Every row comes from one small tree of marks. The marks that hang from a mark follow it in brackets, in alphabetical order. Every link used is in the known rows. Which tree was each row made from?
Known rows
V(E Y): -13.8, 14.3, 34.7, 0.3, 7.2, 16.8, 19.2, 1.1, 5.5, 28.8, -17.3, 5.4, -6.4, -18.7, -16.7, 10.1, 8.2, -48.2, -12.1
J(Y(N(D E))): -8.8, 25.0, 20.2, -4.7, 17.3, -10.1, 16.4, 3.6, -2.6, 29.3, 14.6, 12.5, -6.4, -6.9, -0.1, 3.8, 0.6, -24.1, -1.8
Y(V): -6.9, 0.0, 29.6, -17.0, 1.7, 4.9, 14.1, 5.1, 3.3, 9.3, 0.0, 2.6, -1.5, -6.2, 7.6, 1.3, -1.4, -42.4, -3.7
N(D E V(Y)): -12.6, 17.5, 35.6, -11.7, 16.9, -14.3, 26.3, 21.1, -6.9, 61.3, 3.4, 8.6, -10.2, -18.5, -23.3, -8.0, -7.4, -30.6, -4.3
V(E Y(N(D))): -6.2, 17.5, 34.8, 1.6, 21.6, 6.6, 13.3, -4.2, 3.3, 39.6, -0.5, 0.6, -8.0, -17.9, -37.5, 9.1, 5.9, -33.6, -10.4
K(N Y): -12.1, 8.5, 4.3, -9.8, 11.7, 12.4, 11.3, 3.4, -2.8, 0.8, 5.6, 9.6, 3.2, -11.5, -19.7, 8.5, 0.9, -54.2, 0.5
N(E V): -17.5, 23.1, 47.7, -24.7, -1.4, -2.2, 23.0, 16.9, -7.3, 44.5, -4.0, 5.4, -10.6, -10.1, 11.2, -1.2, -4.5, -27.7, -1.8
K(V Y(N)): -6.9, 17.5, 45.6, -6.7, 15.7, -0.1, -9.9, -0.8, -5.6, 11.9, 13.0, 10.5, -2.0, -9.4, -34.3, 4.8, 1.1, -50.2, -5.1
J(Y(N(E) V)): 2.7, 9.4, 28.7, -17.3, 9.5, -9.9, -0.3, -2.8, 1.9, 3.1, 14.0, 10.7, -10.7, -2.8, 17.6, 8.5, 3.8, -27.8, -3.1
Y(N(D(E))): 6.0, 18.7, 20.1, -4.9, 10.6, -18.3, 17.9, 1.6, -0.3, 34.8, 20.5, 3.3, 0.9, -10.4, -0.6, 6.5, -5.2, -13.9, -5.4
Y(N(D E V)): -9.7, 25.5, 48.9, -22.4, 12.3, -13.8, 16.8, 12.4, -9.4, 57.1, 12.4, 0.3, -12.4, -8.6, -8.6, -1.6, -7.5, -12.7, 0.3
Y(N(D) V(E)): -3.1, 8.7, 29.1, -16.3, 16.4, 1.2, 8.1, -5.2, 4.6, 26.2, 2.8, -3.8, -8.2, -3.6, -10.2, 7.9, 3.7, -16.5, -7.9
K(V(E)): -18.4, 25.2, 51.4, -8.0, 3.4, 5.0, 17.1, 2.6, 1.9, 19.7, -16.0, 3.0, -5.7, -9.7, -16.5, 5.4, 3.4, -43.2, -11.8
K(N(D) V(E) Y): -16.1, 18.7, 4.2, -4.5, 26.8, -2.4, 14.6, 5.0, -2.8, 14.8, 0.9, 9.6, -0.1, -10.1, -51.0, 3.4, 1.4, -42.2, -7.7
D(E Y(N V)): 24.8, -1.7, 26.4, -2.0, 10.6, -18.9, 3.7, -5.4, 5.0, 1.8, 17.7, 2.0, 1.9, -6.1, 28.6, 14.9, -6.6, -17.9, -14.8
Y(N(D E) V): -3.1, 8.6, 27.8, -30.0, 15.9, -20.5, 8.1, 3.7, -1.7, 48.2, 22.2, 3.0, -7.0, -2.3, 4.8, 1.5, -2.6, -9.2, -3.7
K(Y): -19.1, 9.8, 15.2, -6.0, 7.3, 14.1, 12.3, 6.5, -3.2, 23.7, 0.2, 15.2, 2.9, -7.6, -5.2, 5.1, 2.0, -49.3, -2.9
K(N): -10.9, 13.5, 21.7, -12.4, 2.6, 8.7, 22.3, 3.5, 0.3, 0.5, 0.2, -1.4, 1.3, -13.3, -12.7, 7.3, -2.3, -51.8, 0.9
D(Y): -11.8, 10.0, 31.0, 6.9, 7.2, 11.7, 25.8, 5.7, 0.8, 13.0, -8.0, 4.9, 5.9, -10.4, 10.3, 8.4, -5.6, -46.1, -10.2
J(Y(N(D) V(E))): -0.9, 8.3, 17.1, 0.6, 21.0, 3.3, 8.3, -7.7, 6.6, -3.6, -0.2, 4.6, -9.8, -2.2, -12.9, 8.1, 6.2, -25.8, -7.7
Y(N(V)): -3.5, 18.9, 65.9, -14.4, 1.0, 8.6, 7.7, 3.0, -4.9, 14.7, 0.3, -5.8, -11.4, -11.8, -14.4, 4.1, -4.4, -37.4, 0.5
J(Y): -14.8, 15.4, 23.5, 8.4, 2.3, 15.1, 21.8, 4.4, 2.3, -10.4, -8.4, 12.1, -1.2, -9.5, -0.5, 4.0, 1.1, -55.7, -2.2

Write each row's tree
-9.7, 17.3, 49.9, -14.9, 5.5, -6.4, 18.7, 16.7, -5.4, 47.2, -2.4, 8.2, -12.9, -19.1, -10.0, -2.1, -3.1, -40.2, -5.2 : N(E V(Y))
-7.9, 1.3, 11.5, 1.8, 21.6, 5.5, 25.7, 3.1, 5.8, 22.9, -10.3, 2.7, 1.6, -3.0, 6.4, 6.9, -3.1, -21.6, -16.9 : N(D(Y(V(E))))
-0.8, 9.2, 41.0, -34.2, 5.1, -11.9, 0.8, -1.2, -0.4, 32.7, 17.3, 1.9, -9.1, -3.1, 19.7, 7.8, 1.8, -19.3, -4.3 : Y(N(E) V)
13.5, -4.6, 10.2, 1.0, 8.1, -15.9, 18.5, 4.5, 5.5, 4.3, 7.5, 7.6, 5.2, -6.3, 35.1, 9.3, -8.0, -24.7, -15.8 : D(E Y(V))
-6.6, 25.2, 65.1, -27.6, 1.7, -5.0, 8.4, 7.2, -8.0, 41.8, 6.8, 0.1, -14.8, -9.8, 5.0, 5.0, -2.8, -21.9, -0.6 : Y(N(E V))
4.1, 11.6, -8.0, -4.6, 19.1, -17.9, 19.9, 14.8, -7.1, 15.8, 16.6, 10.3, 0.3, -12.9, -24.1, -0.1, -10.0, -26.9, -1.1 : K(N(D(E) V) Y)
-6.9, 25.2, 39.0, 6.9, 17.5, 9.9, 16.7, 0.9, -1.0, 6.2, -10.4, 1.6, -14.7, -9.0, -25.7, 4.9, 1.0, -27.6, -4.3 : J(Y(N(D V(E))))
4.6, 12.6, 17.5, 11.4, 14.8, -17.8, 34.6, 17.3, -3.6, 27.5, 1.1, 6.0, 2.2, -11.9, 7.9, 0.3, -17.5, -17.6, -11.8 : N(D(E Y) V)
-12.4, 24.6, 31.1, -21.7, 13.5, -13.5, 17.5, 5.0, -5.0, 58.7, 17.0, 4.4, -5.5, -7.6, 0.3, 4.1, -1.7, -14.8, -1.8 : Y(N(D E))
2.5, 2.5, 18.7, 0.9, 20.2, -3.3, 6.3, -2.4, 3.4, -8.6, 12.5, 5.2, -4.9, -4.7, -15.5, 0.9, -2.3, -34.9, -1.5 : J(Y(N(D) V))
-5.9, 17.5, 19.3, -8.7, 21.2, -12.9, 33.6, 18.4, -8.2, 32.0, 4.5, 0.9, -2.2, -12.7, -7.5, 1.3, -14.6, -22.7, -4.6 : K(N(D(Y) E V))
-10.1, 16.0, 50.9, -2.0, 6.7, 14.4, 17.9, 7.1, 1.0, 26.8, -21.7, 1.0, -13.7, -20.5, -26.4, 4.9, 3.0, -45.7, -9.9 : N(V(E Y))
-20.0, 23.1, 33.7, -20.6, 8.8, -10.9, 31.6, 22.1, -8.5, 59.9, 1.4, 5.9, -8.5, -8.6, -3.1, -7.3, -9.3, -19.4, -1.1 : N(D E V)
-12.7, 18.5, 30.2, -5.8, 17.8, -10.9, 35.3, 21.0, -8.1, 52.8, -1.0, 6.3, -3.0, -9.2, 6.4, -2.6, -13.5, -17.7, -8.8 : N(D(Y) E V)
6.8, 11.0, 21.0, 5.0, 14.7, -20.4, 26.0, 17.9, -2.2, 36.2, 6.2, 7.5, -5.1, -21.3, -24.2, -5.5, -11.4, -30.5, -7.7 : N(D(E) V(Y))
1.0, 7.4, 31.9, -3.4, 9.7, 10.3, -0.1, -12.1, 8.4, -17.0, -5.7, 3.7, -11.8, -3.2, 2.7, 14.9, 10.4, -33.7, -8.6 : J(Y(N V(E)))
-1.4, 19.9, 60.7, 0.9, 10.9, 16.0, 13.0, -3.2, -1.2, 13.7, -15.4, -6.5, -9.9, -10.0, -2.2, 16.6, -1.3, -25.8, -12.9 : D(Y(N(V(E))))
-13.6, 16.4, 36.4, 2.2, 17.1, 8.5, 26.8, 11.9, -0.4, 39.8, -16.7, 2.2, -11.5, -19.1, -40.6, -1.6, -1.6, -36.6, -9.5 : N(D V(E Y))
-8.1, 6.0, 17.7, -0.8, 6.7, 13.7, 14.0, -2.9, 9.0, -13.9, -16.2, 8.9, -8.1, -3.1, 7.6, 9.1, 8.3, -41.0, -9.2 : J(Y(V(E)))
8.0, -2.4, 39.9, -5.0, 12.9, 1.6, 1.9, -5.9, 3.2, -1.6, 7.7, -2.4, -0.5, -5.5, 11.0, 12.4, -4.3, -33.2, -10.1 : D(Y(N V))
15.9, 3.6, 14.2, -13.4, 13.0, -25.9, 8.3, 0.4, 3.0, 24.0, 25.7, 1.9, -1.8, -5.4, 5.6, 4.3, -5.7, -9.7, -6.1 : Y(N(D(E)) V)
-11.7, 13.0, 14.4, -3.9, 21.6, 4.6, 5.7, 1.0, -5.2, 33.9, 16.4, 10.2, 1.8, -7.1, -25.8, 3.7, -0.1, -33.3, -1.3 : K(Y(N(D)))
-11.3, 23.4, 37.8, -11.6, 7.0, 2.9, 17.2, 1.0, 2.1, -0.6, -10.6, -2.1, -4.5, -13.0, -30.3, 9.5, 2.4, -47.9, -8.0 : K(N V(E))
18.9, 3.6, 3.2, 3.3, 17.1, -22.7, 6.7, -1.6, 5.0, -6.9, 22.6, 9.8, -3.1, -4.8, 4.8, 4.9, -3.8, -18.4, -5.7 : J(Y(N(D(E)) V))
5.8, 2.2, 31.5, -2.7, 9.5, 4.7, -1.7, -6.8, 4.4, -23.0, 7.6, 4.8, -7.0, -5.1, -1.1, 7.6, 2.7, -44.9, -2.1 : J(Y(N V))
-12.1, 0.4, 10.5, -14.9, 10.9, 15.0, 4.6, -1.4, 3.5, 18.4, -7.5, 12.0, -3.6, -1.4, 1.9, 9.2, 9.2, -35.7, -10.8 : K(Y(V(E)))
-9.3, 25.3, 50.9, -10.0, 12.6, 9.0, 16.4, 2.7, -2.9, 36.4, -7.7, -6.2, -13.0, -9.4, -24.3, 4.7, -1.1, -19.8, -5.2 : Y(N(D V(E)))
12.4, -3.5, -2.9, 5.2, 17.5, -24.3, 25.3, 9.0, 3.9, 19.6, 12.4, 7.7, 8.2, -4.9, 23.0, 3.5, -12.1, -14.8, -15.3 : N(D(E Y(V)))
5.5, 3.1, 39.7, -5.0, 14.2, 8.5, 3.4, -11.3, 6.6, 7.5, -5.9, -3.7, -4.6, -4.0, 11.4, 19.2, 3.2, -23.6, -16.0 : D(Y(N V(E)))
-12.1, 12.1, 31.9, 8.4, 17.1, 3.4, 33.5, 16.8, -5.2, 26.3, -8.1, 1.1, 0.8, -11.5, -10.3, -3.7, -15.4, -33.7, -7.8 : N(D(Y) V)
-3.8, 19.6, 42.6, -10.2, 10.7, -5.1, 12.5, -0.6, -2.8, 37.1, 10.0, 4.3, -1.3, -8.1, 22.8, 15.3, -2.6, -21.0, -10.4 : D(Y(N(E)))
